What can hang from each mark:
C: F N R S
R: C
B: N
T: C N
S: C
N: B C T

Every row comes from one small tree of marks. The marks that hang from a mark follow it in brackets, in alphabetical order. Every link used is in the known rows. Which tree was each row made from?
In the rows, 128 means zero.
Known rows:
R[C[F]]: [167 143 112 151 128  99 118 169 118 110 127  79 147  98 128 102 159 112
 118]
S[C[N[B] R]]: [124 170 148 166 139  92 104 172 134 109 160  59 161 107 137 104  86  95
  95]
C[F N]: [151 143 120 143 136 111 105 160 128 106 143  73 143 145 149 102 150 103
 117]
N[C[F R S] T]: [177 177 162 173 137  78 114 151 133 102 141  49 145 168 117  95 118  89
 119]
B[N[T[C[S]]]]: [171 149 176 162 132 109 110 134 127  95 157  77 178 144 122  90  86 109
 129]
N[B C[F]]: [164 167 133 170 140  99  96 162 132 102 155  42 160 104 136  90 174 111
 111]
S[C]: [164 148 134 171 132 118 122 163 128 109 137  76 154 111 146  96 130 106
 120]
C[N[B] R S]: [142 164 158 144 138  88  91 171 135 102 166  55 154 125 107 101  67  88
  96]
N[T]: [153 149 134 170 130 114 122 149 122 107 137  93 149 137 145  92 123 107
 130]
C[F]: [170 147 123 148 134 109 111 161 126 110 134  71 144 122 142  97 169 102
 123]
B[N[C[F S]]]: [185 159 160 176 140  94  96 140 136  97 156  38 167 114 120  90 154 110
 120]
N[B T[C[F]]]: [161 162 149 151 134 106 111 157 124  96 152  73 168 131 143  87 140 104
 124]
B[N[T[C[R S]]]]: [163 165 182 160 133  88 107 141 131 102 154  68 174 157 111  95  64  94
 123]
B[N[T[C]]]: [152 150 154 167 132 111 111 137 124 103 151  84 180 142 141  91 111 115
 131]
S[C[F N[B]]]: [144 160 143 163 140 106 109 166 133  96 160  64 161  91 157  98 141 106
 107]
R[C]: [159 138 110 156 125 109 116 168 117 116 128  86 151 102 123 100 127 118
 115]
T[N]: [166 139 132 150 137 122  98 160 124 115 146  76 150  93 135  93 135 113
 120]
R[C[F N[T] S]]: [160 146 144 156 126  93 123 154 121  95 139  90 147 133 127 101 104 109
 122]
S[C[N R]]: [134 159 139 163 136  97 114 168 134 115 144  70 150 146 141 109  91  94
 102]
S[C[F N R]]: [144 164 139 154 139  90 116 168 135 110 141  62 144 142 148 110 122  87
 106]
T[C]: [166 142 125 136 131 123 106 162 123 113 140  74 157 161 135  94 123 105
 119]

Which tree is each row?
[168 139 131 141 127  97 110 165 122 100 140  77 145 123 118 103 118 107
 112]	R[C[F N S]]
[154 150 134 158 135 112 118 158 132 104 142  73 149 128 162 103 145 101
 116]	S[C[F N]]
[174 166 150 163 137  89 100 162 134 111 146  40 146 160 104  98  99  93
 107]	N[C[R S]]
[128 145 120 156 128 101 101 171 120 106 153  80 164  87 125 102 105 121
 101]	R[C[N[B]]]
[158 134 132 147 124 104 109 164 122 105 142  84 150 125 113 105  86 113
 108]	R[C[N S]]
[124 155 143 168 134 108 106 153 127  98 162  87 162 121 145  93 100 111
 115]	C[N[B T]]
[172 173 171 164 144  85  80 167 134 108 171  32 162  90  97  92  96 102
  99]	T[N[B C[R S]]]
[163 173 179 149 132  88 105 165 129  99 159  64 166 148 106  92  61  87
 111]	N[B T[C[R S]]]
[141 151 156 168 126  94 112 160 121  92 157  88 164  98 115  97  69 115
 112]	R[C[N[B T] S]]
[175 163 175 130 141  96  82 174 131 109 169  50 167 107  97  92  72  94
 103]	T[C[R S] N[B]]
[161 155 153 142 140 101  95 163 132  90 165  60 154 109 126  95 122  98
 107]	C[F N[B] S]
[177 174 167 174 145  73  94 147 138 103 154  27 163 129 108  98 132  96
 110]	B[N[C[F R S]]]
[190 168 161 153 143  83  90 160 135 112 152  36 145 125 108  96 131  94
 111]	T[N[C[F R S]]]
[192 138 157 127 135 123  94 161 126 108 153  69 159 131 115  92  99 105
 122]	T[C[S] N]
[157 184 173 184 138  80 102 158 133  99 161  45 161 132 106  90  82  97
 108]	N[B C[R S] T]
[143 155 165 164 133 105 107 150 129  89 167  79 161 122 129  91  76 105
 115]	C[N[B T] S]
[145 156 143 174 133 107 131 147 129  98 143  89 150 139 169  99 131 103
 124]	S[C[F N[T]]]
[181 163 172 146 131 101 110 156 127  88 156  68 166 132 126  87 114  98
 124]	N[B T[C[F S]]]
[164 168 139 162 138  90 123 170 133 114 134  59 144 119 140 104 140  87
 112]	S[C[F R]]
[158 176 141 179 136  80 113 152 131 110 136  56 145 166 134  97 143  94
 121]	N[C[F R] T]
[166 160 139 181 143  97  97 141 133 104 153  45 169 112 140  93 179 116
 120]	B[N[C[F]]]
[159 150 142 146 132  90 102 172 124  94 157  67 157  84 114 100 113 111
 102]	R[C[F N[B] S]]
[127 165 149 176 133  94 127 155 131 107 145  83 151 155 149 105  77  95
 114]	S[C[N[T] R]]
[181 161 150 141 137  87 107 168 132 106 138  54 138 136 111 100 122  79
 112]	C[F R S]
[178 153 133 162 140 108  94 154 128 112 148  51 152 109 139  92 177 116
 122]	T[N[C[F]]]
[185 172 150 158 140  81 101 162 135 109 143  34 141 157 110  99 132  88
 108]	N[C[F R S]]
